Each row comes from the steps of one path. Every step used is in the known rows, and no mark comes twice. Write the path behind each row, first mark first.
Known rows:
goga/tezeku/zize/gikesip/vugu: [ 22.4 -10.6  13.3 -22.1   7.7 -21.4  54.1  -3.2 -32.3  26.1   5.0  39.3
   1.5  11.0   4.8  14.2   9.7   2.4  18.7  10.4  -9.6]
goga/gikesip: [  9.9  29.1 -12.6   5.4  -6.6   1.9  -4.8   4.1  -9.8   9.3 -23.1 -11.8
  10.2   0.7   1.0   0.4 -14.0  -4.5  12.6  -6.2  -1.3]
mimeg/gikesip/vugu/tezeku/zize: [  4.5  -3.5  -7.5  -6.4  -1.2   6.6  -4.0  11.7   1.8  -3.1   5.8   3.7
 -12.9  -4.5   0.9  17.9   1.1  14.0 -15.5   9.1  -0.8]
kuvu/tezeku/mimeg: [-18.9   5.7   2.8 -16.4  -4.4   8.4  -4.0  -3.8  -8.9 -26.8  22.2  -5.1
  -1.4   1.1  -7.0  10.0   8.5  -9.4   3.8  -8.3  -0.9]
gikesip/vugu/tezeku/mimeg: [ 25.5   9.4   0.2 -42.7  -6.1  15.6  -6.0  -2.5  40.0  -2.5  37.5 -30.9
  -4.0  -5.8   6.2  -0.8  -1.7   1.3  -4.4   6.0  -1.8]
goga/tezeku/zize/gikesip/bodum: [ 51.5 -16.4  17.9  48.5  -1.0 -21.3  48.8  -7.2 -29.9  25.4  -7.7  45.8
   2.9   0.7   8.2 -11.2  12.9   5.4  20.5   4.3  -9.1]
goga/gikesip/bodum/tezeku: [  2.2  10.6 -12.7  41.4  -1.2   5.3 -18.3  -2.7   6.7  -6.0 -16.5 -19.6
   2.0 -10.1  -2.0 -21.4 -14.4   1.5  -5.9   2.3   1.6]
goga/gikesip/bodum/tezeku/zize: [ -2.2   9.1  -5.6  68.8  15.3  -9.3 -11.5   5.2 -14.8  -4.8  -7.4   4.5
  -1.6  -1.3  -3.3 -15.2 -12.8   3.2 -17.8   1.5  -7.5]
tezeku/mimeg/gikesip/kuvu: [-32.5  17.2   6.4  -6.6 -10.2  21.9 -10.7  -9.7  26.2  -4.4   1.6 -27.6
  -6.6 -10.0  11.4  -9.7  -5.3   0.9  23.2  -9.8  11.5]
vugu/tezeku/mimeg/gikesip: [  7.2   7.0  -7.0  -0.2 -20.3  23.7  -7.5  -4.0  20.4 -15.1  16.5 -23.0
 -19.8 -14.4   5.3  -0.4  10.3  15.6 -11.2  -7.5   3.5]
goga/gikesip/vugu: [  3.4  22.5 -17.0 -25.0   5.0   3.3  -8.6   5.7  13.9  10.8 -11.9 -17.1
   7.7   5.7  -1.6  10.6 -23.9  -3.4  20.2   6.3   0.4]
bodum/tezeku/zize/gikesip/vugu: [-24.6 -33.9   4.6 -18.6  20.2 -29.4  22.6   6.8 -27.9  15.4   7.1  22.4
  -0.8  18.5  -8.8  -3.4   4.6   1.8 -25.4  10.9  -8.0]
mimeg/gikesip: [ -4.6  -5.5  -8.7  -3.1 -16.0  13.0  10.0   1.8 -17.6  -0.5 -26.7  -7.4
  -6.8  -9.3   1.9   3.4   4.8   5.8  17.4  -1.4   6.8]
bodum/gikesip: [ 32.8  -6.8 -18.5 -13.5  20.4   0.4  11.6   1.4  -5.6  -9.5 -21.1 -23.0
  11.2   2.1  -2.4  -4.5   1.6   1.3  31.1  -1.3   2.2]
zize/gikesip/vugu/tezeku: [ 35.1 -11.8  -1.9 -45.6  -8.8  -6.1   2.5   3.4  25.2  24.8  -1.2   0.2
   5.2   5.3   0.0   5.9   3.6   0.9 -13.5   6.6   1.2]
zize/gikesip/vugu/tezeku/mimeg: [ 22.8 -11.1   1.1 -40.1  -3.7  -0.7   0.5  -5.1  43.9  15.9  31.3  -6.0
  -3.5   9.2   2.8   0.2   5.1   7.9 -15.2   2.2  -3.5]
zize/gikesip/bodum: [ 38.9 -27.2   5.4  24.8  -7.0 -11.8  15.5  -2.6   8.4  31.0 -23.8  16.8
   7.9   3.8   6.2 -17.8   2.5   3.9  14.7  -2.3   0.5]
zize/gikesip: [ 17.8 -16.9   4.9 -17.1  -9.3 -14.5  25.4   0.6 -17.0  30.1 -23.4  13.6
   9.7  11.3   0.4  -6.8   9.1  -5.1   7.0  -4.6  -1.2]
kuvu/tezeku/zize/gikesip/bodum: [  6.1 -27.9  10.0  47.7  11.1 -27.0   3.0   3.3 -21.1   6.5  -4.4  53.8
   6.0  13.5  -9.0   5.7   8.3   1.9  -7.1  -2.4  -6.7]
goga/gikesip/vugu/tezeku: [ 27.9  34.2 -18.9 -25.7  -4.2  10.4 -25.9   6.4  32.1   4.6   0.7 -25.1
   4.7  -4.8   0.2  12.9 -19.2   0.0  -5.7   5.3   1.5]

Write each row's path:
[-50.0  17.2   0.2 -17.1  -9.3  17.2 -28.1  -0.2   0.8 -18.1 -20.8  -4.6
   4.1 -10.2  -2.1  16.8  -3.0 -10.8  14.5  -5.3  17.1] => mimeg/gikesip/kuvu/tezeku
[ 57.9 -20.9  11.7  52.4  -2.8 -21.2   4.4   6.5   6.5  26.0  -2.7  32.2
   2.8   3.5   4.9 -12.0   7.4   8.7 -22.7   0.5  -9.6] => vugu/tezeku/zize/gikesip/bodum
[-11.8   0.2   4.3   5.5  10.5  -9.3   4.2  11.2 -46.9 -17.0   2.4  24.9
   7.1   7.6  -8.4  18.1   5.6 -13.7  -6.1  -4.5  -4.4] => kuvu/tezeku/zize
[-54.0  13.5   7.6  11.6   4.1   4.4 -21.0   7.6 -21.9 -19.3 -13.0  18.0
   0.2  -1.8  -3.6  19.2  -2.6  -7.0   2.2  -6.3   6.1] => mimeg/gikesip/kuvu/tezeku/zize
[ 35.9   7.7  -3.2 -47.0  -8.1  12.2  -5.3   4.1  23.7   7.4   6.0 -26.4
   3.3  -6.5   4.4   5.1  -6.1  -6.5  -5.3  10.8   2.8] => gikesip/vugu/tezeku
[ 10.6  -1.1 -16.0 -33.6 -15.7  21.7 -12.8   5.1  22.6  -3.3  -3.8 -20.5
 -11.0 -12.4   2.2  12.2   1.0  10.5  -2.2   9.3   9.8] => mimeg/gikesip/vugu/tezeku
[-45.4 -10.5  -8.7  -1.6 -10.5  20.3   5.0  -8.4  -9.8 -27.4  14.3 -22.9
 -23.5 -11.5  -1.9 -10.8  12.0  11.1 -10.4  -4.1   5.7] => bodum/tezeku/mimeg/gikesip
[  4.9 -14.2  -4.1  42.2 -10.7  21.2  -0.2  -9.4  25.0  -9.3   6.7  -9.5
 -16.0 -14.0   7.2 -14.5   1.0  19.0  24.5  -4.0   5.6] => tezeku/mimeg/gikesip/bodum
[  2.9 -12.5   3.9  26.9  -0.8  10.2   0.9 -13.5  14.8 -13.7  22.6 -26.3
  -5.7 -12.2   2.9 -32.4   2.9   3.3  -4.0  -0.8   0.8] => gikesip/bodum/tezeku/mimeg
[ 32.8  14.0  11.9   6.1  -3.4  -8.1  50.6  -1.9 -56.6   3.2  -1.1  16.5
   3.6  -4.9   8.4   4.3  11.5  -9.1  20.9   2.4  -8.7] => goga/tezeku/zize
[-12.4  -9.7 -12.4 -32.0  -7.7  16.4   5.3   3.8   5.5   2.8 -14.0 -10.6
  -8.5  -2.2  -1.3  10.3  -3.5   8.8  24.4   6.9   9.0] => mimeg/gikesip/vugu
[ -6.9  12.0 -10.5  45.0   3.4  10.4 -19.4 -10.1  25.3 -16.2  15.0 -24.1
  -6.9  -8.1  -0.2 -25.0 -12.1   8.0  -6.8  -3.9  -1.9] => goga/gikesip/bodum/tezeku/mimeg
[-52.5  -7.6 -11.2 -33.4   0.6  23.3 -13.9  -5.3  13.4 -35.6  28.1  -4.1
 -16.0  -1.6 -10.3  26.2   0.6   9.5  12.5   1.4   8.3] => kuvu/tezeku/mimeg/gikesip/vugu
[-11.4 -21.7  -7.1  35.9 -12.0  18.8  -4.8  -4.0  -3.7 -14.3 -19.3 -14.4
 -15.5 -19.1   0.3 -18.0   5.6  10.9  -1.1   4.9  11.2] => mimeg/gikesip/bodum/tezeku
[-15.2 -27.6  10.2  11.2   8.9 -27.2  29.9   6.0 -46.9  12.9  -5.1  27.1
   2.0  15.6  -7.1 -11.5  15.4  -3.1 -32.0  -2.8  -9.1] => bodum/tezeku/zize/gikesip
[-14.7 -19.8   8.0   7.1   9.5 -28.0  13.8   8.4 -47.2   3.4  -3.4  49.2
   7.3  21.9 -13.0  18.0  15.2  -7.7 -14.8  -5.9  -8.2] => kuvu/tezeku/zize/gikesip
[-39.2   8.9  17.8 -24.3   1.8  -3.6 -13.6 -10.7  20.3  -2.2  12.8   6.8
   9.5  10.6  -1.0   0.6   3.5 -11.5   1.5 -12.2   3.4] => zize/gikesip/kuvu/tezeku/mimeg
[-46.2  53.7   1.1  -6.3   6.1   8.9 -43.4  -6.9  28.8 -21.8  10.8 -15.8
  11.1   0.3  -2.5   9.5 -18.4 -15.6   8.4 -14.0   4.9] => goga/gikesip/kuvu/tezeku/mimeg
[ 31.6   4.0   1.1 -17.7   5.7  -4.0  -0.2  14.9   1.2   6.7  16.7  -0.3
   1.7   1.7   2.7   7.9  -5.5  -2.4 -16.5  10.4  -9.1] => gikesip/vugu/tezeku/zize
[-27.6   7.2  15.7 -31.4  -2.3  -8.9 -14.7  -2.2  -0.6   7.2 -19.4  12.6
  18.9   9.2  -1.6   6.0   0.5 -19.4   4.7  -5.2   8.0] => zize/gikesip/kuvu/tezeku
[ 35.8 -11.0   9.0  11.8  -4.8 -22.5  14.8  11.4 -19.1  24.4  -2.3  28.8
   3.2  11.6   2.0   0.5  16.1   1.9 -31.9  -1.8 -10.8] => vugu/tezeku/zize/gikesip
[ 21.6  30.5 -13.8   3.5   8.9  -6.7 -18.4  14.5  12.3   5.3   9.1  -0.7
   2.4   4.5  -0.8  18.4 -19.2   1.5 -19.6   4.2  -9.7] => goga/gikesip/vugu/tezeku/zize
[-25.2  17.9  -6.9 -23.4  31.8   8.0 -27.4 -11.1  32.1 -39.2  14.1 -27.4
  11.4   1.4  -4.4   4.0  -7.5  -6.4  23.7  -9.4   7.5] => bodum/gikesip/kuvu/tezeku/mimeg
[  9.0 -18.0   8.6  50.5  10.1 -11.3  10.2   2.3 -25.6  -6.0  -0.1   5.0
  -0.1  -4.7  -1.5 -22.7  -0.7  -1.6 -14.9   4.7  -6.0] => gikesip/bodum/tezeku/zize
[-60.3  12.4   5.7  -8.5  -6.2  23.2 -16.4 -11.5  18.9 -19.6   7.8 -35.0
 -13.3 -14.6   5.8 -20.3  -0.8  -0.5  -2.8  -4.4  12.8] => bodum/tezeku/mimeg/gikesip/kuvu
[ -3.1   2.5  23.2   5.0   8.8 -27.9  11.4   3.9 -13.0  35.0 -19.1  25.5
  17.4  14.4   4.8  -7.2  -3.8 -12.1   2.6  -5.4  -5.2] => tezeku/zize/gikesip/kuvu
